Each row comes from the steps of one path. Every step used is in the known rows, and no mark comes twice. Write the path behind each row, first mark first.
Known rows:
Q > B: -2.883  1.370  1.375 -1.252  0.817 -0.704  0.195  1.729 -0.084 -0.647 -0.094 -2.933 -1.912 -4.611  0.484 -0.267 -0.592 -0.083  0.517 -1.132  1.348 -1.654
U > Q > B: -4.729  2.064  0.539 -0.363  0.876 -2.224  0.888  2.607 -1.510 -2.791  0.082 -2.829 -1.793 -3.761  4.886 -0.619 -0.787 -0.692  1.515 -0.084  0.814 -1.028
V > U > Q > B > G: -5.100  0.549  1.987  3.049  1.194 -1.333  0.242  1.012 -0.734 -4.064  0.388 -1.758  0.492  0.031  7.765 -0.590 -1.051 -0.342 -0.023 -0.842  1.571 -0.849
V > U > Q: -3.103  1.190  1.632  1.975  1.675 -1.482 -0.074  2.283 -0.450 -3.968  0.142 -0.266  1.922  0.257  7.806 -0.579 -0.727 -0.459  0.259 -1.122  0.816 -0.867
H > G > B > Q > U: -2.870  0.334 -0.212  0.520  0.983 -0.878 -0.985 -0.090 -1.484 -1.355  0.036  0.206 -3.163  0.959  4.233  0.220  1.325 -0.114  0.822 -0.553  1.448 -0.757
Q > U > G > B > V: -3.938 -0.742  3.675 -0.034  0.808 -0.600 -0.863  0.477 -0.318 -3.216 -0.368  2.562 -0.991  2.237 -1.101 -0.285 -0.159  1.259 -0.386 -0.091 -0.081 -0.770
H > G: -0.749  0.915 -1.001  0.941  1.837 -0.666 -0.621  2.488 -0.620 -0.726 -0.652  0.133 -1.174 -0.747  3.271  0.852  0.171  0.521  0.287 -1.252  1.118 -1.387
B > Q > H: -2.547  1.348  2.070 -3.440  0.732 -0.599 -0.036 -1.780 -2.578 -0.225 -0.590  1.881 -1.225  3.386 -2.335 -1.840 -0.094 -0.497  1.504  0.196  1.278 -1.269
U > G > B > Q: -3.131 -1.218  0.644  0.047  0.777 -0.349 -0.149  0.301 -1.897 -4.262 -0.252  0.221 -2.771  1.549  4.011  0.231  1.049  0.384 -0.849  0.219 -1.013 -0.118
Q > H > G: -1.819  1.487  2.729 -1.222  1.728 -0.496 -0.209  1.678 -0.543 -0.155 -1.014  2.696 -3.702  0.694 -0.985 -0.523 -0.464  0.540  0.970 -0.833  1.654 -2.404
H > G > B > Q: -2.024  0.264 -1.162  0.840  0.984 -0.848 -0.828  0.094 -1.565 -1.399  0.021 -0.487 -3.365  0.492  5.584  0.395  1.579 -0.097  0.593 -0.699  1.305 -0.689
V > H > G > B:  0.410  0.288 -3.005  2.896  2.087 -0.398 -2.381  1.294  0.290 -1.282 -0.570  1.380  1.507  0.373  7.799  0.055  0.279  0.116 -0.566 -1.904  1.691 -1.562
H > G > B: -1.213  0.255 -0.771  1.524  1.230 -0.900 -0.918  1.899 -0.205 -1.467 -0.204 -0.544 -3.386 -1.131  5.825  0.936  1.373  0.231  0.205 -1.187  1.243 -1.099
V > U > G: -2.555 -0.389  2.243  2.241  2.059  0.008 -0.345  1.986 -0.281 -4.484 -0.210  0.818  1.454  1.270  5.539  0.272 -0.679  0.770 -1.456 -1.278 -0.326 -0.829
V > H:  1.122  0.694 -2.011  1.190  2.019 -0.346 -2.097  1.704  0.652 -0.826 -0.917  1.762  4.516  0.519  4.022 -0.603 -0.732 -0.038 -0.565 -1.841  1.273 -1.776
V > H > G > B > Q > U: -1.040  0.327 -2.301  2.170  1.935 -0.452 -2.520 -0.101 -0.566 -1.136 -0.367  2.130  1.723  2.052  6.248 -0.546  0.178 -0.146 -0.064 -1.473  1.810 -1.312
V > U: -1.323  0.600  2.057  1.456  1.736 -0.477 -0.696  1.846  0.593 -2.522 -0.071  0.271  2.527  0.362  4.660 -0.238 -0.459  0.121 -0.507 -1.873  1.081 -1.279
G > H:  0.847 -1.510 -0.710 -0.367  1.862 -0.826 -0.818  2.137  1.296 -1.285 -0.925  2.605 -1.939  0.155 -2.984 -0.236 -1.612 -0.083 -0.325 -1.371  0.751 -1.325
B > V:  1.124 -0.376  0.670  1.058  0.716 -0.930 -0.406 -1.103 -0.109 -0.711 -1.128  1.164  1.203  2.344  0.210 -0.364 -0.264  2.060 -0.587 -0.588  1.115 -0.749
U > G > B > V: -1.771 -1.811  1.080  1.638  0.798 -0.419 -0.201  0.334 -0.806 -4.316 -0.631  0.774 -2.653  1.562  4.099  0.498  0.736  1.734 -1.654 -0.033 -0.907 -0.184
U > G: -1.963 -0.561  0.757  0.161  1.584 -0.169  0.112  2.724 -0.977 -3.573 -0.839  0.874 -0.552  0.338  1.628  0.714 -0.411  1.043 -1.156 -0.380 -1.271 -0.786
H > G > B > V: -0.571 -0.341 -0.705  2.505  1.054 -0.922 -0.914  0.127 -0.448 -1.392 -0.405  0.003 -3.242  0.518  5.724  0.740  1.287  1.205 -0.160 -0.920  1.503 -0.809

Write each row's path:
-4.152  1.823  1.598 -0.097  1.191 -2.189  0.443  2.219 -1.663 -2.834 -0.360  0.779 -4.116 -0.209  5.134 -0.769 -0.129 -0.436  1.857  0.093  1.091 -1.404 : U > Q > H > G > B
 0.748 -0.974 -0.271  2.264  0.416 -0.985 -1.653 -1.312  0.742 -1.840 -0.502  0.696 -0.229  1.487  5.702 -0.488  1.233  0.981 -0.819 -1.054  1.536 -0.811 : G > B > V > H
-2.496  0.230  1.966 -1.919  0.023 -1.063 -0.676 -1.375 -1.186 -1.510  0.031  0.348 -3.773  1.528  2.108 -1.234  1.723 -0.821  1.029 -0.174  1.359 -0.989 : G > B > Q > H
-1.631  0.625  2.914 -0.195  1.162 -0.635 -0.418 -0.026 -0.411 -0.629 -0.898  2.553 -5.120  1.552  0.749 -0.615  0.314  0.987  0.639 -0.692  1.931 -2.039 : Q > H > G > B > V
-2.421 -1.220  0.999  0.654  1.024 -0.392 -0.250  2.029 -0.635 -4.338 -0.383  0.236 -2.768 -0.090  4.228  0.712  0.822  0.762 -1.244 -0.322 -1.094 -0.532 : U > G > B
-0.470 -1.228  1.893  3.280  1.333 -0.277 -0.253 -1.423 -0.531 -3.231 -0.825  1.653  1.630  3.909  3.747 -0.187 -0.747  2.514 -1.820 -0.728  0.371 -0.389 : B > V > U > G
-3.531 -0.830  2.783  0.681  1.144 -0.441 -1.413  0.242 -0.160 -3.221 -0.450  3.201  0.246  2.739  0.139 -0.525 -0.377  1.228 -0.722 -0.367  0.111 -0.859 : Q > U > G > B > V > H
-4.722 -0.251  1.545  3.237  1.428 -1.310  0.058  0.914 -0.435 -4.205  0.294 -0.894 -0.525  0.424  6.575 -0.667 -1.597 -0.350 -0.213 -0.892  1.623 -0.790 : V > U > Q > B > G > H
-1.535  0.414 -0.377  1.813  1.229 -0.405 -0.536 -1.062 -0.558 -0.520 -0.550 -1.351 -0.693 -1.471  2.966 -0.527 -1.035  1.385 -0.357 -1.093  2.026 -1.316 : Q > B > V > H > G
-2.019 -1.604  1.611  2.507  2.416 -0.048 -0.466  1.874  0.173 -4.669 -0.339  2.046  0.098  1.831  3.780  0.118 -1.462  0.680 -1.727 -1.409 -0.260 -0.813 : V > U > G > H
-3.898  2.111  1.484 -0.323  1.505 -2.055  0.637  2.490 -1.897 -2.470 -0.584  1.108 -3.053  0.012  3.906 -0.790 -0.783 -0.294  1.875  0.045  1.044 -1.534 : U > Q > H > G
-2.824  1.367  1.339 -2.444  1.061 -0.515 -0.114 -1.729 -3.003 -0.175 -0.524  1.935 -2.311  3.506 -0.989 -1.397 -0.006 -0.292  1.576  0.066  1.460 -1.303 : B > Q > H > G
-3.645  1.387  1.629  0.655  1.053 -2.211  0.511  1.016 -1.780 -2.705 -0.530  1.138 -4.059  0.923  5.051 -0.919 -0.249  0.209  1.503  0.260  1.260 -1.168 : U > Q > H > G > B > V
-4.431 -0.296  3.654 -0.769  0.962 -0.626 -0.888  1.680 -0.113 -3.294 -0.277  2.205 -1.067  1.089 -1.002 -0.187 -0.068  0.588 -0.143 -0.286 -0.226 -0.972 : Q > U > G > B
-3.801 -0.639  3.239  1.584  1.519 -0.057 -0.350  0.015 -1.030 -4.682  0.085  1.240 -1.140  2.653  5.974 -0.530  0.131  0.321 -0.986 -0.859  0.084 -0.716 : V > U > G > B > Q > H
-3.697  1.485  3.248  1.209  1.687 -1.399  0.114  1.856 -0.590 -3.676 -0.035  0.939  0.448  0.944  6.114 -1.106 -1.010 -0.357  0.575 -0.991  1.213 -1.371 : V > U > Q > H
-4.129  1.199  2.862  2.156  1.632 -1.448 -0.105  1.600 -0.709 -4.005  0.193  0.652 -1.360  0.861  8.333 -0.760 -0.302 -0.321  0.579 -0.946  1.434 -1.235 : V > U > Q > H > G > B
-2.510  0.336  2.215  1.274  0.803 -0.528  0.188 -1.019 -0.287 -1.378 -0.178 -2.169 -0.929 -1.702  2.340 -0.613 -0.910  1.276 -0.417 -1.052  1.746 -1.077 : Q > B > V > U
-2.748 -0.943  1.857  1.902  1.254 -0.298  0.244 -1.021 -0.339 -2.481 -0.275 -0.998 -2.431 -0.814  1.557 -0.454 -1.589  1.587 -1.027 -0.945  1.148 -0.821 : Q > B > V > U > G > H
-1.540  0.077  2.052  3.255  1.374 -1.189 -0.007 -1.481 -1.069 -2.601 -0.710  1.800  0.150  3.802  5.080 -0.801 -0.926  1.913 -0.335 -0.543  1.566 -0.703 : B > V > U > Q > H > G
-0.959 -0.462 -0.170  3.324  1.195 -0.783 -0.928 -0.070 -0.331 -1.959 -0.248  0.079 -2.721  0.950  7.151  0.703  1.119  1.204 -0.395 -1.171  1.614 -0.712 : H > G > B > V > U
-2.119  0.996  2.899 -0.877  1.272 -0.661 -0.442  1.234 -0.289 -0.697 -0.769  2.169 -5.234  0.381  0.791 -0.508  0.395  0.313  0.932 -0.874  1.794 -2.256 : Q > H > G > B
-3.622  2.164  2.270 -1.283  1.141 -2.171  0.622  2.497 -1.365 -2.524 -0.612  1.098 -2.025 -0.097  2.511 -1.218 -0.853 -0.557  1.787  0.109  0.819 -1.575 : U > Q > H
